Each row was made from one path, in order. Every step used is in the known rows, and no mark comes twice. Write each row's path.
Known rows:
toku > lebut: 0.58  -0.37  2.94  -0.35  1.72  1.23  -0.13  0.46  -0.65  -0.37  0.97  -0.88  0.02  0.44  -1.12  -0.29  1.47  0.71  -0.27  -0.52  -1.33  1.19  1.03  -2.48  0.27  1.08
dunid > nefi > lebut: -0.08  -0.57  0.68  -0.67  1.36  0.44  -1.52  0.16  -0.20  0.42  1.15  -1.19  -1.56  0.09  -1.12  -0.81  1.49  0.94  -0.29  -0.22  -0.84  2.40  0.65  -5.62  0.85  0.99
toku > suvo > pomi > nefi: -0.84  -2.65  -0.29  -0.76  1.49  1.23  0.32  0.16  0.53  -1.16  1.38  -0.72  -1.85  1.15  0.17  -0.31  1.22  0.61  -0.09  -0.33  0.11  1.26  0.97  0.63  -0.18  1.24
lebut > nefi: 0.39  -0.47  0.62  -0.80  0.53  1.09  -0.92  0.47  -1.42  -0.74  1.12  -0.20  -0.42  0.15  -1.17  -1.11  3.04  0.36  -0.39  -0.31  -0.35  1.89  -0.02  -0.47  0.24  1.00
pomi > nefi > suvo > fafekop > lebut > dunid: -0.62  1.18  0.26  -1.36  -0.02  1.57  -0.34  -0.01  0.51  -0.41  1.20  -0.18  -1.85  -0.86  -1.54  0.45  -0.47  0.24  -1.38  0.34  -0.61  1.62  1.32  2.14  -0.77  0.39
pomi > dunid > nefi: -0.10  -1.57  -0.15  -0.52  0.57  0.39  -0.64  0.24  -1.02  0.15  0.97  0.35  2.86  0.14  -1.11  -1.34  1.85  0.80  0.00  -0.08  -1.64  2.25  2.01  -3.78  -0.23  2.11
pomi > nefi: -0.84  -1.28  -0.18  -0.91  1.47  0.91  -0.57  0.18  -0.41  -0.93  1.40  -0.44  -0.57  0.25  -1.10  -0.33  1.80  0.68  -0.26  -0.35  -0.58  2.33  1.24  -1.21  0.44  0.97
fafekop > suvo > pomi > toku > lebut > nefi: 0.26  -0.70  1.87  -0.24  -0.98  1.19  2.71  0.79  -0.34  -1.96  1.01  -2.72  -0.54  0.83  -0.59  -0.94  2.75  0.05  -0.52  -1.45  -0.63  -1.34  1.12  1.28  0.28  1.14
toku > lebut > dunid: 0.44  1.16  2.79  -0.40  1.58  1.28  0.49  0.53  -0.76  -0.38  1.12  -0.61  2.37  0.61  -1.12  -0.43  0.71  0.38  -0.59  -0.01  -0.98  0.18  0.71  -1.48  -0.09  0.97
pomi > dunid: 0.29  -1.62  -0.03  -0.47  1.25  0.83  -0.11  0.52  -1.04  -0.34  0.94  0.23  1.81  0.25  -1.03  -0.80  2.46  0.57  0.01  -0.15  -1.29  2.27  1.42  -0.80  0.15  1.61
dunid > nefi > suvo: 0.19  -0.65  0.22  -1.09  0.18  1.09  -1.54  -0.46  -0.38  -0.04  0.60  -0.41  -1.32  0.31  -1.30  -1.08  1.20  1.12  -0.06  0.11  -0.72  1.95  1.10  -4.35  -0.57  1.62
lebut > nefi > fafekop > suvo: 0.59  0.28  -0.67  -0.87  0.14  1.49  0.06  -0.03  -0.78  -1.49  0.69  -2.18  0.07  1.10  -0.89  -0.80  1.96  0.18  -0.31  -0.77  -0.83  0.82  -0.20  2.12  0.73  0.87
nefi > fafekop: 0.28  0.04  0.68  -0.73  1.21  1.41  -0.09  -0.34  -0.30  -1.25  0.92  -1.25  -0.11  0.67  -0.66  -0.41  1.03  0.58  -0.19  0.15  -0.83  2.13  0.72  0.41  0.89  0.83
suvo > fafekop: 0.56  -1.31  2.18  -0.75  -0.10  1.16  -0.03  0.20  -0.13  -0.53  1.00  -0.40  -1.87  -0.22  -0.74  -0.01  1.52  0.77  -0.22  0.24  -1.27  2.58  0.20  0.03  1.02  0.69
lebut > nefi > fafekop > suvo > pomi: -0.17  -0.90  -1.04  -0.66  -0.18  1.64  1.01  -0.32  0.15  -2.12  0.88  -2.39  -0.14  1.14  -0.13  -0.95  2.01  0.13  -0.72  -0.29  -0.69  0.01  0.07  3.06  0.48  0.42
pomi > dunid > nefi > suvo: 0.03  -1.38  -0.71  -0.90  -0.22  0.96  -1.33  -0.30  -0.70  0.35  0.56  0.38  1.00  0.26  -1.44  -1.26  1.51  0.80  0.08  0.13  -1.24  1.66  2.08  -3.39  -1.33  2.08
lebut > nefi > fafekop > suvo > pomi > dunid: -0.36  -1.50  -2.24  -0.41  -0.50  1.37  1.28  -0.23  -0.27  -1.76  0.74  -1.65  2.20  1.00  -0.17  -1.15  2.19  -0.20  -0.63  -0.46  -1.31  -0.23  1.18  3.83  -0.33  1.03
suvo > pomi > toku > lebut > nefi > fafekop: -0.29  0.56  1.70  -0.04  -1.30  1.51  2.18  -0.34  -0.44  -2.32  1.14  -2.52  0.64  0.49  -0.26  -1.00  1.74  -0.35  -0.97  -0.60  -0.67  -1.39  1.68  2.88  0.03  0.34
toku > suvo > fafekop > lebut > nefi: 1.17  -0.06  2.06  -0.77  0.02  1.31  -1.01  0.90  -0.82  -0.06  1.14  -0.09  -2.51  -0.10  -0.79  0.12  1.62  0.41  -0.72  -0.59  -0.56  1.89  -0.86  2.56  0.12  1.19
suvo > pomi > nefi: -1.58  -2.72  -0.33  -0.71  1.32  1.07  0.29  -0.15  0.43  -1.48  1.50  -0.69  -0.89  0.18  -0.25  -0.59  1.55  0.55  -0.70  -0.01  -0.52  1.61  1.76  -0.27  -0.03  0.66
toku > lebut > nefi: 0.55  -0.05  2.37  -0.34  0.81  1.27  -0.82  0.38  -1.46  -0.46  1.05  -0.58  0.25  0.37  -1.35  -0.73  2.63  0.18  -0.59  -0.75  -1.11  0.47  0.54  -0.86  -0.28  0.95
fafekop > lebut > nefi > suvo > pomi: -0.03  -0.39  -0.16  -0.95  -0.05  1.66  -0.92  0.05  -0.17  -1.07  0.96  -0.59  -1.96  -0.50  -0.69  -0.98  1.94  0.23  -1.51  0.04  0.03  0.98  0.72  1.04  -1.37  0.36
fafekop > suvo > pomi > toku > lebut: 0.29  -1.19  2.51  -0.18  -0.27  1.21  3.40  0.54  0.56  -2.01  0.88  -3.03  -0.72  0.83  -0.27  -0.61  1.67  0.47  -0.22  -1.16  -0.98  -0.76  1.68  -0.26  0.90  1.19

Write each row's path:
0.77  -0.06  1.97  -1.05  -0.26  1.59  -0.80  0.02  0.29  -0.21  0.60  -0.62  -3.48  -0.95  -1.19  0.28  0.57  0.79  -0.91  0.21  -1.02  2.65  0.65  0.58  -0.06  0.63 : nefi > suvo > fafekop > lebut
-0.69  -1.00  -0.78  -1.31  0.85  1.53  -1.25  -0.36  -0.04  -0.74  0.83  -0.56  -2.47  0.24  -1.47  -0.32  1.31  0.65  -0.20  -0.12  -0.26  1.93  1.51  -0.87  -0.55  0.90 : pomi > nefi > suvo
0.13  0.05  0.15  -0.88  -1.43  1.53  0.86  0.37  -0.30  -1.71  1.01  -1.41  -2.24  -0.74  -0.73  -1.20  2.10  -0.02  -1.31  -0.36  0.50  0.34  1.42  2.07  -0.57  0.69 : fafekop > lebut > nefi > suvo > pomi > toku
-0.87  -2.93  -0.54  -0.41  0.14  0.38  0.15  -0.15  -0.13  -0.33  1.16  0.14  3.07  0.07  -0.17  -1.63  1.82  0.70  -0.46  0.24  -1.45  1.46  2.30  -2.82  -1.17  1.70 : suvo > pomi > dunid > nefi
-1.05  -1.81  -0.85  -0.32  -0.18  0.81  0.59  -0.99  0.06  -0.97  1.04  -0.58  3.47  0.42  0.01  -1.44  0.55  0.39  -0.54  0.45  -1.67  0.98  2.53  -0.76  -0.68  1.38 : suvo > pomi > dunid > nefi > fafekop
1.13  1.03  2.57  -0.93  1.17  1.28  0.56  0.99  -0.08  0.13  1.09  -0.11  -0.82  0.04  -0.55  0.48  -0.25  0.47  -0.73  0.10  -0.33  1.83  -0.66  2.49  0.45  1.30 : toku > suvo > fafekop > lebut > dunid
0.12  1.21  3.41  -0.87  -1.29  1.49  -0.16  -0.65  0.19  0.61  0.74  -0.58  0.00  0.04  -1.42  -0.29  -0.37  0.56  -0.69  0.50  -1.75  -0.12  1.07  -2.39  -1.37  0.99 : toku > lebut > dunid > nefi > suvo > fafekop
0.60  -0.70  1.20  -1.16  -0.78  1.68  -0.57  -0.37  0.21  -0.27  0.54  -0.67  -3.33  -0.15  -1.07  0.10  1.32  0.78  -0.16  0.42  -1.07  2.22  0.51  0.39  0.03  0.70 : nefi > suvo > fafekop
-1.18  -2.32  -1.99  -0.79  1.77  0.92  0.48  0.17  1.42  -1.22  1.29  -2.51  -3.33  0.72  -0.42  -0.04  1.33  0.43  -0.60  -0.81  -0.53  1.01  1.04  -0.72  0.73  0.32 : fafekop > suvo > pomi > nefi > lebut
0.04  1.16  -0.09  -0.93  0.40  1.07  0.96  -0.20  -0.04  -0.89  0.84  -1.82  2.68  1.27  -0.89  -0.95  -0.31  0.62  -0.29  0.05  -1.04  0.59  0.44  -1.01  0.65  1.54 : lebut > dunid > nefi > fafekop > suvo
-0.63  -2.69  -1.62  -0.45  0.64  0.31  0.29  0.24  0.79  -0.01  0.87  -1.59  0.43  0.66  -0.35  -1.10  1.70  0.57  -0.35  -0.62  -1.54  0.88  1.68  -3.53  -0.15  1.50 : fafekop > suvo > pomi > dunid > nefi > lebut
-0.26  -2.08  -1.41  -0.41  0.53  1.38  1.87  -0.21  0.52  -1.67  0.63  -1.80  2.66  1.20  0.12  -0.72  1.12  0.24  -0.31  -0.15  -1.56  0.46  1.52  2.67  0.21  1.23 : nefi > fafekop > suvo > pomi > dunid
0.05  -1.59  0.37  -0.95  -1.74  1.01  -0.97  -0.63  -0.17  0.62  0.55  0.32  -0.25  -0.27  -1.30  -0.68  1.35  0.81  -0.07  0.35  -2.04  1.85  1.90  -1.92  -1.18  1.66 : pomi > dunid > nefi > suvo > fafekop
-0.94  -2.02  -0.62  -0.74  2.25  0.98  -0.30  0.30  0.95  -0.58  1.37  -1.44  -3.94  1.21  -0.02  0.16  1.18  0.44  -0.35  -0.57  0.24  1.04  0.57  -0.31  0.23  0.67 : toku > suvo > pomi > nefi > lebut
-0.09  0.40  0.84  -0.95  0.79  0.63  -0.14  0.24  -0.84  -0.09  1.30  0.03  2.34  0.26  -1.07  -1.26  0.73  0.80  -0.50  0.42  -0.59  1.66  0.67  -3.43  0.10  1.48 : lebut > dunid > nefi
1.39  -0.06  3.03  -0.69  -0.43  1.10  1.61  1.19  -0.19  -0.74  1.05  -1.20  -3.18  -0.18  -0.62  0.42  0.55  0.58  -0.19  -0.77  -0.23  2.10  0.36  2.14  1.27  1.50 : pomi > toku > suvo > fafekop > lebut
1.25  1.44  2.75  -0.82  -0.21  1.16  2.36  1.32  -0.38  -0.68  1.27  -0.73  -1.45  -0.20  -0.72  0.39  -0.17  0.31  -0.62  -0.24  0.15  1.24  0.07  3.59  1.04  1.44 : pomi > toku > suvo > fafekop > lebut > dunid
0.49  1.36  1.14  -0.80  2.08  1.12  0.14  0.97  -0.81  -0.53  1.31  -0.02  1.52  -0.44  -1.10  -0.43  0.57  0.50  -1.13  0.22  -0.25  2.06  0.47  -0.25  0.32  1.03 : fafekop > lebut > dunid
-0.64  -0.24  0.34  -1.15  -0.23  1.24  0.37  -0.56  0.46  -0.48  0.95  -0.35  0.80  0.34  -0.38  -1.42  0.64  0.60  -0.84  1.03  -0.15  0.20  1.24  -2.19  -1.29  1.03 : lebut > dunid > nefi > suvo > pomi
-1.02  -0.28  -0.66  -0.81  1.22  1.34  -0.28  -0.58  -0.26  -1.51  1.25  -1.22  -0.48  0.56  -0.86  -0.15  0.53  0.39  -0.40  -0.14  -0.68  1.89  1.65  1.24  0.47  0.60 : pomi > nefi > fafekop
-1.64  0.76  -1.00  -0.75  1.44  1.38  0.98  -0.30  0.66  -1.94  1.69  -1.09  1.86  -0.19  -0.14  -0.19  -0.96  -0.05  -1.85  0.51  -0.36  0.60  1.91  3.45  -0.13  0.06 : suvo > pomi > nefi > fafekop > lebut > dunid
-0.28  -2.46  -0.66  -0.77  0.04  1.46  0.31  -0.24  0.26  -0.70  0.61  -0.22  0.31  0.26  -0.44  -1.01  1.90  0.40  -0.34  0.42  -0.93  0.90  2.00  0.59  -1.25  1.14 : nefi > suvo > pomi > dunid
-0.85  -0.89  -0.91  -0.76  2.37  0.73  -1.25  0.34  0.06  -0.43  1.42  -1.25  -2.86  0.21  -1.21  0.07  1.50  0.49  -0.45  -0.64  -0.46  2.29  1.10  -1.97  0.69  0.33 : pomi > nefi > lebut
-0.05  0.88  0.62  -0.60  0.85  0.91  -0.91  -0.45  -0.49  -0.66  1.17  -1.10  0.76  -0.25  -0.84  -0.70  -0.24  0.86  -0.94  -0.07  -1.26  2.45  1.37  -2.40  0.54  1.14 : dunid > nefi > fafekop > lebut
-0.53  0.42  0.41  -1.03  -1.59  1.04  2.12  -0.31  0.30  -1.20  1.04  -1.05  0.23  0.11  -0.54  -1.61  0.54  0.39  -0.64  0.62  0.41  -0.24  1.83  -1.30  -0.68  1.28 : lebut > dunid > nefi > suvo > pomi > toku
0.47  1.28  2.47  -0.77  0.70  1.16  0.60  0.59  -0.12  -0.34  1.28  -0.14  0.04  -0.91  -1.02  0.24  0.05  0.34  -1.29  0.46  -0.96  2.19  0.24  1.40  0.72  0.63 : suvo > fafekop > lebut > dunid
-0.05  -1.85  0.55  -1.05  0.29  1.69  -0.01  -0.32  0.63  -1.16  0.64  -0.82  -2.04  0.35  -0.36  -0.87  1.69  0.64  -0.49  0.44  -0.17  1.19  1.00  -0.48  -0.45  0.67 : nefi > suvo > pomi
0.02  0.87  2.02  -0.80  -0.10  0.64  0.00  0.30  -0.20  0.19  1.43  0.03  1.17  -1.07  -1.02  -0.34  -0.39  0.63  -1.30  0.43  -1.22  2.22  0.65  -1.64  0.24  0.90 : suvo > fafekop > lebut > dunid > nefi
0.60  -0.52  2.29  -0.67  0.42  1.08  -0.25  0.52  -0.02  -0.28  1.12  -0.45  -1.46  -1.04  -0.94  0.20  0.69  0.71  -0.88  -0.07  -1.41  3.17  0.49  0.28  0.77  0.65 : suvo > fafekop > lebut
0.66  0.22  2.87  -0.72  -1.55  1.86  -0.94  -0.35  -0.63  -0.04  0.60  -0.86  -2.41  -0.04  -1.51  -0.05  1.89  0.25  -0.66  -0.28  -1.62  0.11  0.42  1.04  -1.11  0.44 : toku > lebut > nefi > suvo > fafekop
-1.09  -0.34  -0.91  -0.92  2.46  1.09  0.48  0.38  0.94  -0.59  1.54  -0.86  -2.00  1.21  -0.02  0.07  0.54  0.09  -0.67  -0.02  0.58  0.18  0.50  0.79  -0.18  0.59 : toku > suvo > pomi > nefi > lebut > dunid
0.03  -1.25  0.55  -0.87  -1.09  1.50  1.92  -0.06  0.43  -1.82  0.76  -1.75  -2.38  0.12  -0.29  -1.05  1.77  0.50  -0.31  0.18  0.33  0.49  1.55  0.79  0.07  0.94 : nefi > suvo > pomi > toku
0.66  0.96  1.33  -0.40  0.24  1.71  0.34  -0.02  -0.82  -1.21  0.67  -2.59  0.69  1.40  -1.21  -0.39  1.56  0.14  -0.44  -1.21  -1.54  -0.52  0.45  1.23  0.09  0.74 : toku > lebut > nefi > fafekop > suvo
0.64  0.77  0.55  -1.07  0.19  1.56  -1.82  0.40  -1.13  -0.45  0.77  -0.27  -2.13  -0.55  -1.60  -0.84  2.03  0.38  -1.04  -0.36  -0.19  1.63  0.60  0.47  -0.95  0.83 : fafekop > lebut > nefi > suvo
-0.64  0.14  -0.23  -0.78  0.05  1.17  1.84  -0.62  0.93  -1.54  1.04  -2.06  2.76  1.22  0.05  -1.17  -0.38  0.46  -0.81  0.50  -0.78  -0.14  0.83  -0.11  0.18  0.98 : lebut > dunid > nefi > fafekop > suvo > pomi
-0.28  -0.67  2.66  -0.52  -1.53  1.20  1.57  -0.52  0.37  -1.05  0.88  -1.97  -0.74  0.32  -0.63  -1.15  0.98  0.62  -0.48  -0.37  -0.67  -0.89  2.57  -3.24  -0.98  1.36 : dunid > nefi > suvo > pomi > toku > lebut
-0.49  -3.15  -1.05  -0.52  0.00  0.54  1.06  0.13  0.37  -0.59  0.86  -0.88  2.59  0.81  -0.31  -1.54  1.72  0.81  -0.14  -0.33  -1.62  0.90  1.90  -2.50  -0.39  2.05 : fafekop > suvo > pomi > dunid > nefi
0.18  -2.40  0.51  -0.71  0.74  1.25  1.36  0.37  0.67  -1.45  0.86  -1.81  -0.74  0.95  -0.03  -0.66  2.08  0.79  -0.33  -0.32  -0.68  1.20  0.44  -0.09  0.89  1.11 : fafekop > suvo > pomi
-0.56  -1.76  0.50  -1.06  -0.45  1.27  -0.49  -0.70  0.63  -0.65  0.84  -0.59  -1.18  0.24  -0.44  -1.39  1.24  0.98  -0.45  0.51  -0.48  1.22  1.46  -3.18  -0.98  1.06 : dunid > nefi > suvo > pomi
-0.20  -1.13  -1.18  -0.71  -0.29  1.42  -0.63  0.22  -0.59  -0.63  0.84  0.20  0.43  -0.55  -0.81  -1.19  2.33  -0.06  -1.38  0.03  -0.67  0.73  1.74  1.93  -2.10  1.00 : fafekop > lebut > nefi > suvo > pomi > dunid
0.27  1.27  0.72  -0.79  2.42  0.86  -0.41  0.63  -0.22  -0.17  1.16  -0.91  -0.55  0.37  -1.13  -0.38  1.19  0.27  -0.63  0.27  -0.02  1.47  -0.17  -1.35  0.80  0.56 : nefi > lebut > dunid
0.56  -0.48  0.96  -1.20  -1.64  1.70  -1.22  -0.28  -0.63  -0.35  0.61  -0.39  -3.34  -0.22  -1.43  -0.36  2.41  0.32  -0.51  0.25  -0.90  1.37  -0.21  1.78  -0.76  0.49 : lebut > nefi > suvo > fafekop
